Every row comes from one small tree of marks. Brackets hold a mark, then the marks that hang from it, in alphabetical order. Every link used is in the known rows. Which tree was each row made from?
Known rows
(N P (S (X (V L)))): [-1.46,  3.23, -0.93, -0.33,  0.50, -0.93, -1.35,  1.53,  0.79,  1.85,
 -1.16, -3.42, -0.79,  1.79,  0.26, -0.19,  0.46, -0.18, -0.92]
(K P S Z): [ 0.71, -0.25, -1.96, -0.17,  4.38, -2.70,  0.18, -1.57, -5.44,  0.68,
  0.42,  0.98, -1.21, -0.59,  0.95,  0.71,  1.02,  1.17, -0.97]
(X (V L) (Z (K P S))): [ 0.32, -1.21, -1.98,  0.04,  1.42, -0.71, -1.11,  1.51, -1.04, -0.29,
  0.65,  0.03, -1.14, -2.54, -1.15, -0.52,  0.33,  0.77, -0.35]
(L (X (Z (K S)))): [ 1.50, -0.97, -2.48,  0.82,  0.58,  0.11,  0.99, -1.40,  0.64,  0.09,
  1.56,  0.64,  1.63,  0.10, -1.33, -0.24,  0.54, -0.24,  0.30]
(S (N P) (X (V L) Z)): [-2.44,  0.99, -1.52, -0.54, -0.84,  2.48, -1.69,  1.35,  2.14,  2.08,
 -0.73, -1.32, -0.92,  1.38, -0.92,  0.91,  1.41, -0.06, -0.72]
(L (X V (Z (K P S)))): [-0.02, -1.86, -1.83,  0.48,  1.02, -0.53, -2.51, -0.92,  0.36, -0.48,
  1.74,  1.01,  2.20, -2.04, -2.09,  0.09,  0.58,  0.90, -0.43]
(Z (K P (S (X V)))): [ 0.36,  1.45, -1.26,  0.49,  1.19, -2.81, -2.69, -0.26, -2.08, -0.50,
  0.39,  1.27, -1.16, -3.03, -0.71,  0.50,  0.65, -0.07, -1.01]
(S (N P) (X V Z)): [-2.86,  0.81, -1.49, -0.12, -0.15,  2.74, -2.75, -0.53,  3.21,  1.96,
 -0.12, -0.15, -0.34,  1.39, -1.06,  1.86,  1.45, -0.23, -1.61]
(S X): [-0.77,  3.00, -1.92,  0.51,  0.61, -1.62,  0.75, -1.32,  0.74,  0.08,
 -0.85,  0.14, -1.40,  1.26,  0.41,  1.65,  0.15, -0.70, -0.12]
(X (V L) (Z K)): [-1.19, -0.80, -2.22,  0.50, -0.43,  0.02, -0.80,  1.36,  1.35, -0.67,
 -0.46, -0.19, -1.08, -0.65, -1.11,  0.18, -0.93, -0.11,  0.14]
(N P): [-1.36,  0.79, -2.03,  0.24,  1.47, -1.30,  1.18, -1.81,  1.11,  2.44,
 -0.34,  0.35, -0.90,  1.82,  0.95,  1.37,  0.25, -0.60, -1.33]
(K P Z): [-1.89, -0.05, -1.70,  0.08,  3.05, -2.17,  0.52, -2.06, -3.63,  0.51,
 -0.19,  0.74, -1.11, -0.78,  0.82,  1.78,  0.65,  0.85, -0.83]
(V L (X Z)): [-0.75,  1.69, -2.60, -0.42,  0.02,  0.11,  2.15,  0.53,  1.20,  0.44,
 -0.82, -1.58, -0.49,  1.68, -0.80, -0.78, -0.41, -0.02,  0.05]
(V L (X (Z (K P S)))): [ 0.73,  1.16, -2.24, -0.33,  0.87, -0.79,  2.16,  1.00, -1.29,  0.55,
  0.52, -0.51, -0.73, -2.56, -1.11, -1.61,  0.88, -0.03, -0.43]
(X (V L) Z): [-1.19, -0.57, -2.20, -0.13,  0.54,  0.22, -1.27,  1.11,  1.60, -0.40,
 -0.85, -0.91, -0.85,  1.74, -0.91,  0.18, -0.86,  0.69,  0.06]
(S N (X V Z)): [-1.85,  0.09, -1.59,  0.28, -0.29,  2.48, -2.88, -0.50,  2.54, -0.42,
 -0.54, -0.18, -0.62,  1.07, -1.19,  2.17,  0.68,  0.04, -0.82]
(L (X (Z K))): [-0.92, -0.66, -2.11,  1.18, -0.49,  0.46,  1.34, -1.89,  2.67, -0.29,
  0.96,  0.69,  1.85, -0.09, -1.47,  0.89,  0.11, -0.47,  0.56]
(K P (S N (X V)) Z): [-0.19, -0.17, -1.09, -0.43,  2.58, -0.78, -3.75, -0.52, -5.75,  0.18,
 -0.07,  0.55, -1.05, -1.27, -0.25,  1.01,  1.73,  1.41, -1.23]
(L (X V (Z K))): [-1.57, -1.29, -1.89,  0.94, -0.87,  0.36, -2.06, -0.93,  2.57, -0.82,
  0.65,  0.70,  2.16,  0.00, -2.16,  0.78, -0.71,  0.18,  0.02]
(Z K): [-0.29, -0.29, -2.23,  1.19,  0.52, -1.75,  1.45, -1.32,  0.29, -0.23,
 -0.03,  1.20, -1.28, -0.80,  0.22,  1.50, -0.55, -0.92, -0.17]

Which tree is each row?
[ 1.66,  1.09, -2.65, -0.03,  0.21, -0.71,  2.22,  1.25, -1.05,  0.36,
 -0.01, -0.71, -0.84, -0.60, -1.02, -2.09,  0.15, -0.49, -0.22] : (V L (X (Z (K S))))
[ 0.51, -1.30, -2.04, -0.25,  3.27, -0.09,  0.19, -1.27, -4.96,  2.96,
  0.21,  0.61, -1.21,  1.22,  1.16,  0.90,  1.93,  0.41, -1.85] : (K (S (N P)) Z)
[-0.88,  1.34, -2.35,  0.31, -0.93,  0.07,  2.55,  0.72,  1.11,  0.22,
 -0.65, -0.73, -0.71, -0.68, -1.09, -1.15, -0.36, -0.73,  0.09] : (V L (X (Z K)))
[ 1.67, -0.85, -2.44, -0.12, -0.15,  1.59,  2.18,  1.38, -1.21,  0.49,
  0.02, -0.88, -0.96, -1.14, -1.04, -1.47,  0.80, -0.39, -0.22] : (V L (X (Z (K (S N)))))
[-0.50, -0.12, -2.34,  0.14, -0.21,  0.44,  2.04,  0.02,  1.98,  0.17,
  0.09, -1.31,  1.54,  2.10, -0.97,  0.02, -0.07,  0.59,  1.46] : (V (L (X Z)))
[ 0.62,  1.74, -1.24, -0.03,  0.57, -2.86, -1.64,  1.79, -3.20, -0.44,
 -0.10,  0.16, -1.44, -3.10, -0.71, -0.53,  0.60,  0.32, -0.03] : (Z (K P (S (X (V L)))))
[ 1.33, -1.04, -2.42,  0.24,  0.39,  1.70,  1.02, -0.58, -0.28,  0.31,
  0.59,  0.32, -0.46, -1.06, -1.33, -0.42,  0.81, -0.70, -1.26] : (V (X (Z (K (S N)))))
[-0.40,  0.27, -1.78, -0.25,  1.09,  2.17, -2.92, -0.26,  1.19,  2.16,
  0.14, -0.03, -0.52,  1.42, -0.88,  0.79,  1.86,  0.02, -1.90] : (K (S (N P) (X V Z)))
[-1.18,  1.21, -2.36,  0.64, -0.24,  0.23,  1.29, -1.38,  2.00,  0.13,
 -0.02,  0.52, -0.35, -0.57, -1.24,  0.10, -0.26, -1.14, -0.88] : (V (X (Z K)))
[-0.65, -0.50, -2.37,  0.55, -1.15,  0.40,  2.32,  0.26,  1.89, -0.09,
  0.62, -0.50,  1.16, -0.22, -1.25, -0.25,  0.00, -0.11,  1.40] : (V (L (X (Z K))))
[-0.14,  0.69, -1.46, -0.39,  2.16, -0.30, -3.48, -0.55, -4.75,  2.50,
 -0.36,  0.30, -1.07,  1.00,  0.08,  0.67,  1.98,  0.44, -2.00] : (K (S (N P) (X V)) Z)
[-1.77,  1.12, -1.30, -0.51, -0.87,  0.44, -1.64,  1.37, -0.03,  1.89,
 -1.33, -1.01, -1.23,  1.06,  0.07,  0.89,  0.87, -0.08, -0.56] : (S (N P) (X (V L)))
[-0.12,  1.60, -1.43, -0.37,  3.21, -2.93, -3.48, -0.87, -5.34,  0.16,
 -0.29,  0.78, -1.10, -0.82,  0.08,  0.41,  1.15,  1.41, -1.23] : (K P (S (X V)) Z)
[ 1.27, -2.85, -2.17,  0.14,  0.32,  1.67, -1.40,  2.17, -1.06, -0.38,
  0.18, -0.32, -1.31, -0.99, -1.35, -0.28,  0.52,  0.30, -0.36] : (X (V L) (Z (K (S N))))
[ 1.23, -0.46, -1.99,  0.63,  2.38, -2.52,  1.01, -1.16, -2.16,  0.07,
  0.93,  1.43, -1.31, -2.76,  0.32,  0.77,  0.70, -0.12, -0.83] : (Z (K P S))
[ 0.22, -1.07, -2.05,  0.00,  0.94,  1.54,  0.89, -0.86, -0.39,  0.53,
  1.03,  0.46, -0.44, -3.21, -1.31, -0.15,  1.67, -0.21, -1.62] : (V (X (Z (K P (S N)))))
[-1.78,  3.15, -0.94, -0.05,  0.96, -0.69, -2.53, -0.47,  1.91,  1.62,
 -0.74, -2.20, -0.26,  1.87,  0.19,  0.86,  0.36, -0.48, -1.81] : (N P (S (X V)))
[-1.23,  3.88, -1.25,  0.17,  1.37, -0.57,  0.54, -1.12,  1.95,  2.24,
 -0.40, -2.27, -0.60,  1.75,  0.93,  1.01,  1.22, -0.96, -1.64] : (N P (S X))
[-2.14, -1.00, -1.71,  0.10,  0.13, -0.23, -0.88,  1.05,  1.07, -0.52,
  0.20,  0.01, -1.10, -2.78, -1.06,  0.54, -0.17,  0.39, -0.11] : (X (V L) (Z (K P)))
[ 0.84,  0.47, -1.42,  0.49,  0.72, -0.49,  0.49, -0.81, -2.32,  0.10,
  0.81,  1.05, -1.73, -3.55, -0.25,  1.43,  2.12, -0.56, -0.83] : (Z (K P (S N X)))
[-2.49,  2.73, -1.14,  0.02,  0.96,  1.36, -2.49, -0.44,  4.13,  1.72,
 -0.18, -2.49,  0.01,  2.17, -0.33,  0.95,  1.01, -0.30, -1.88] : (N P (S (X V Z)))
